Each row was made from one path, in order. Every step used is in the known rows, and no mark comes twice. Write each row's path.
Known rows
P, B, Q, N: [ 0.35  0.10  0.16  0.12 -0.02 -0.04 -0.06  0.33  0.09  0.18 -0.09  0.17
 -0.20  0.07  0.05  0.08  0.54  0.25 -0.28 -0.03]
P, B, N, W, L: [ 0.28  0.04  0.20 -0.19 -0.12 -0.02 -0.28  0.08 -0.07 -0.30  0.07  0.38
  0.08  0.15  0.15 -0.14 -0.14  0.16 -0.04  0.09]
Q, L, B: [ 0.03  0.13  0.01  0.15 -0.05  0.19  0.08  0.20 -0.13 -0.11  0.05  0.36
 -0.10 -0.06  0.07 -0.06  0.38  0.31  0.03 -0.19]
L, W: [ 0.06  0.08  0.03 -0.05 -0.06 -0.07 -0.01  0.24  0.19 -0.22 -0.11 -0.03
 -0.13  0.22 -0.01  0.12 -0.09  0.07 -0.14 -0.11]
X, Q, W, L: [-0.24  0.05 -0.12  0.40 -0.31 -0.09  0.08 -0.19 -0.20 -0.14  0.21  0.37
 -0.33  0.17  0.07  0.16 -0.13  0.48 -0.03 -0.02]
Q, N, W, L, B, P: [ 0.34 -0.25  0.31 -0.10 -0.47  0.12 -0.08  0.35 -0.22 -0.24  0.27  0.28
 -0.29 -0.13  0.21  0.36  0.18  0.56  0.15  0.19]
X, Q: [-0.17  0.04 -0.12  0.30 -0.05  0.04  0.02 -0.12  0.02  0.08  0.04  0.04
 -0.19  0.12  0.01 -0.05  0.01  0.20 -0.12 -0.04]
X, Q, W, L, B, N: [ 0.05  0.26  0.07  0.32 -0.56  0.08  0.09  0.03 -0.28 -0.11  0.05  0.55
 -0.32  0.19  0.26  0.22  0.27  0.70 -0.11 -0.18]
W, L, B: [ 0.14 -0.03  0.01  0.16 -0.34 -0.22  0.07  0.22 -0.18 -0.28  0.22  0.37
 -0.03 -0.10  0.04 -0.07  0.17  0.28  0.14 -0.02]
W, L, B, Q, N: [ 0.37  0.04  0.20  0.20 -0.49 -0.24  0.11  0.52 -0.15 -0.06  0.20  0.42
 -0.30  0.04  0.15  0.25  0.75  0.53 -0.17  0.11]
P, B, Q, L, W: [ 0.17  0.25 -0.01  0.14  0.10 -0.07 -0.15  0.41  0.31 -0.18 -0.29  0.39
 -0.22  0.31 -0.12 -0.01  0.26  0.25 -0.31 -0.42]
P, B, Q: [ 0.27  0.06  0.02  0.17  0.07 -0.18 -0.16  0.19  0.15  0.06 -0.22  0.15
 -0.04  0.06 -0.11 -0.09  0.28  0.09 -0.14 -0.21]
Q, W, L: [-0.08  0.00  0.00  0.10 -0.27 -0.13  0.06 -0.08 -0.22 -0.21  0.18  0.33
 -0.15  0.05  0.06  0.21 -0.15  0.30  0.06  0.00]
P, B: [ 0.14  0.03 -0.03  0.09  0.13 -0.04 -0.11  0.02  0.05  0.00 -0.07  0.11
  0.06 -0.08 -0.05 -0.23 -0.06  0.00  0.03 -0.14]
N, W, L, B, Q: [ 0.35 -0.11  0.24  0.16 -0.37 -0.23 -0.12  0.42 -0.13 -0.38  0.16  0.32
 -0.19  0.14  0.14  0.13  0.34  0.49 -0.06  0.12]
B, L: [ 0.09  0.04 -0.19 -0.02 -0.14 -0.19 -0.18  0.09  0.14  0.02 -0.01  0.22
  0.11  0.02  0.01 -0.16  0.04  0.08  0.12 -0.15]
X, Q, N: [-0.07  0.11  0.03  0.23 -0.13  0.16  0.13  0.00 -0.04  0.22  0.15  0.04
 -0.35  0.14  0.18  0.12  0.24  0.34 -0.25  0.16]
L, B: [ 0.17  0.04  0.06  0.14 -0.15  0.05  0.06  0.21 -0.09 -0.09  0.01  0.10
 -0.05 -0.10  0.09 -0.05  0.26  0.22  0.06 -0.08]
P, B, Q, N, W, L: [ 0.39 -0.08  0.29  0.07 -0.17 -0.17 -0.18  0.34 -0.05 -0.17  0.20  0.35
 -0.25  0.18  0.14  0.10  0.27  0.43 -0.21  0.25]
P, B, N: [ 0.24  0.22  0.08 -0.13  0.03  0.11 -0.17  0.03  0.08  0.08 -0.24  0.21
  0.14  0.04  0.05 -0.15  0.12 -0.02 -0.10 -0.23]
X, Q, N, W: [ 0.00 -0.03  0.22  0.14 -0.07  0.30  0.01  0.04 -0.07  0.05  0.23 -0.05
 -0.43  0.26  0.30  0.16  0.09  0.47 -0.26  0.36]
N, B: [ 0.16 -0.15  0.00 -0.11 -0.11  0.06 -0.04 -0.12  0.10 -0.17  0.05  0.08
 -0.02  0.01  0.22  0.13  0.20  0.13  0.06  0.05]
Q, W, L, B: [ 0.10  0.06  0.06  0.24 -0.42 -0.09  0.11  0.15 -0.29 -0.30  0.18  0.42
 -0.18 -0.06  0.14  0.16  0.12  0.51  0.12 -0.08]
L, B, P: [ 0.21 -0.08  0.03  0.05 -0.24  0.12 -0.05  0.20 -0.03 -0.01 -0.16  0.09
 -0.07 -0.26 -0.05  0.16  0.20  0.22  0.20 -0.28]

Which path is each row?
[ 0.26  0.17 -0.17  0.00 -0.08 -0.27 -0.30  0.36  0.40 -0.23 -0.20  0.30
  0.05  0.15 -0.04 -0.28 -0.12  0.15  0.00 -0.38] -> P, B, L, W
[ 0.14  0.12 -0.14 -0.10 -0.19 -0.23 -0.20  0.32  0.34 -0.21 -0.12  0.19
 -0.01  0.22  0.00 -0.05 -0.07  0.14 -0.02 -0.26] -> B, L, W
[ 0.28 -0.12  0.03 -0.02 -0.17 -0.07 -0.11  0.06  0.19 -0.10 -0.07  0.13
 -0.12  0.14  0.17  0.27  0.52  0.21 -0.12 -0.02] -> N, B, Q
[-0.24  0.23 -0.14  0.26  0.00  0.13  0.05  0.11  0.17 -0.14 -0.03  0.26
 -0.36  0.37 -0.01  0.04 -0.02  0.36 -0.27 -0.24] -> X, Q, L, W
[ 0.31  0.07  0.12  0.24 -0.22 -0.10  0.00  0.38  0.02  0.00 -0.14  0.15
 -0.16  0.03  0.02  0.12  0.59  0.30 -0.11 -0.18] -> L, B, Q
[ 0.21  0.22  0.18  0.02 -0.51  0.06  0.07  0.15 -0.28 -0.20  0.03  0.51
 -0.13  0.07  0.25  0.25  0.30  0.48 -0.01 -0.16] -> Q, W, L, B, N
[ 0.24 -0.11  0.13 -0.17 -0.20  0.21  0.05  0.03  0.04 -0.05  0.20  0.10
 -0.17  0.02  0.39  0.28  0.44  0.28 -0.09  0.23] -> Q, N, B
[ 0.29  0.22  0.20 -0.07 -0.25  0.18  0.01  0.25 -0.06  0.03 -0.15  0.19
  0.02  0.03  0.19  0.05  0.45  0.21 -0.07 -0.18] -> L, B, N
[ 0.24 -0.09 -0.18 -0.14 -0.24 -0.12 -0.22 -0.02  0.24 -0.17  0.06  0.32
  0.09  0.03  0.22 -0.04  0.23  0.20  0.16 -0.10] -> N, B, L
[ 0.29  0.11  0.26 -0.23  0.07  0.25 -0.29  0.06  0.03 -0.08 -0.16  0.11
  0.06  0.16  0.20 -0.11 -0.06  0.11 -0.10  0.00] -> P, B, N, W
[ 0.28 -0.01 -0.16 -0.20 -0.31 -0.16 -0.24  0.22  0.43 -0.37 -0.05  0.28
 -0.03  0.23  0.22  0.09  0.13  0.26  0.02 -0.21] -> N, B, L, W
[ 0.26  0.14  0.12 -0.05 -0.43 -0.08  0.02  0.24 -0.15 -0.17  0.07  0.46
  0.04  0.02  0.15  0.03  0.33  0.27  0.00 -0.08] -> W, L, B, N
[ 0.45  0.00  0.43  0.08 -0.27  0.18 -0.02  0.54 -0.10 -0.04  0.08  0.05
 -0.39  0.16  0.35  0.32  0.69  0.59 -0.25  0.21] -> L, B, Q, N, W
[-0.05 -0.10  0.16  0.17 -0.28  0.02  0.02  0.03 -0.17 -0.16  0.46  0.22
 -0.41  0.25  0.26  0.15  0.00  0.53 -0.18  0.44] -> X, Q, N, W, L
[ 0.20  0.07  0.02 -0.07 -0.14  0.04 -0.08  0.28  0.35 -0.33 -0.14  0.35
 -0.28  0.39  0.15  0.36  0.52  0.37 -0.28 -0.26] -> N, B, Q, L, W
[ 0.13  0.31  0.13 -0.04 -0.14  0.33  0.03  0.21 -0.10  0.00 -0.11  0.45
 -0.03  0.06  0.18  0.02  0.53  0.29 -0.09 -0.27] -> Q, L, B, N
[-0.06  0.10 -0.06  0.53 -0.47 -0.07  0.14  0.02 -0.28 -0.22  0.21  0.46
 -0.37  0.07  0.15  0.12  0.13  0.70  0.02 -0.12] -> X, Q, W, L, B
[ 0.40  0.10  0.26  0.18 -0.30  0.04  0.11  0.51 -0.03  0.13  0.00  0.15
 -0.31  0.04  0.20  0.29  0.85  0.48 -0.25  0.01] -> L, B, Q, N
[-0.12  0.17 -0.11  0.44 -0.10  0.22  0.10  0.06 -0.10 -0.01  0.06  0.40
 -0.28  0.06  0.09 -0.12  0.37  0.51 -0.08 -0.22] -> X, Q, L, B
[ 0.13 -0.14  0.27 -0.13 -0.23 -0.01 -0.01  0.16 -0.21 -0.24  0.41  0.18
 -0.22  0.12  0.26  0.19 -0.01  0.33 -0.06  0.47] -> Q, N, W, L
[ 0.17 -0.01 -0.16  0.09 -0.37  0.05 -0.10 -0.02  0.19  0.05  0.21  0.34
 -0.27  0.17  0.38  0.09  0.46  0.56 -0.10  0.05] -> X, Q, N, B, L
[ 0.21  0.07  0.20  0.04 -0.15  0.00  0.06  0.31  0.05  0.23 -0.02  0.06
 -0.26  0.15  0.10  0.31  0.58  0.25 -0.32  0.10] -> B, Q, N
[ 0.19  0.08  0.00  0.28 -0.20 -0.31 -0.10  0.10 -0.06 -0.16 -0.04  0.49
 -0.18  0.11 -0.04  0.11  0.16  0.38 -0.08 -0.19] -> P, B, Q, W, L
[ 0.07 -0.06  0.00  0.10 -0.23  0.23  0.08 -0.11  0.06  0.03  0.22  0.13
 -0.37  0.15  0.40  0.25  0.43  0.48 -0.20  0.22] -> X, Q, N, B
[ 0.30 -0.02  0.05  0.26 -0.42 -0.36  0.00  0.39 -0.09 -0.21  0.07  0.42
 -0.15  0.03 -0.01  0.09  0.51  0.37 -0.05 -0.08] -> W, L, B, Q
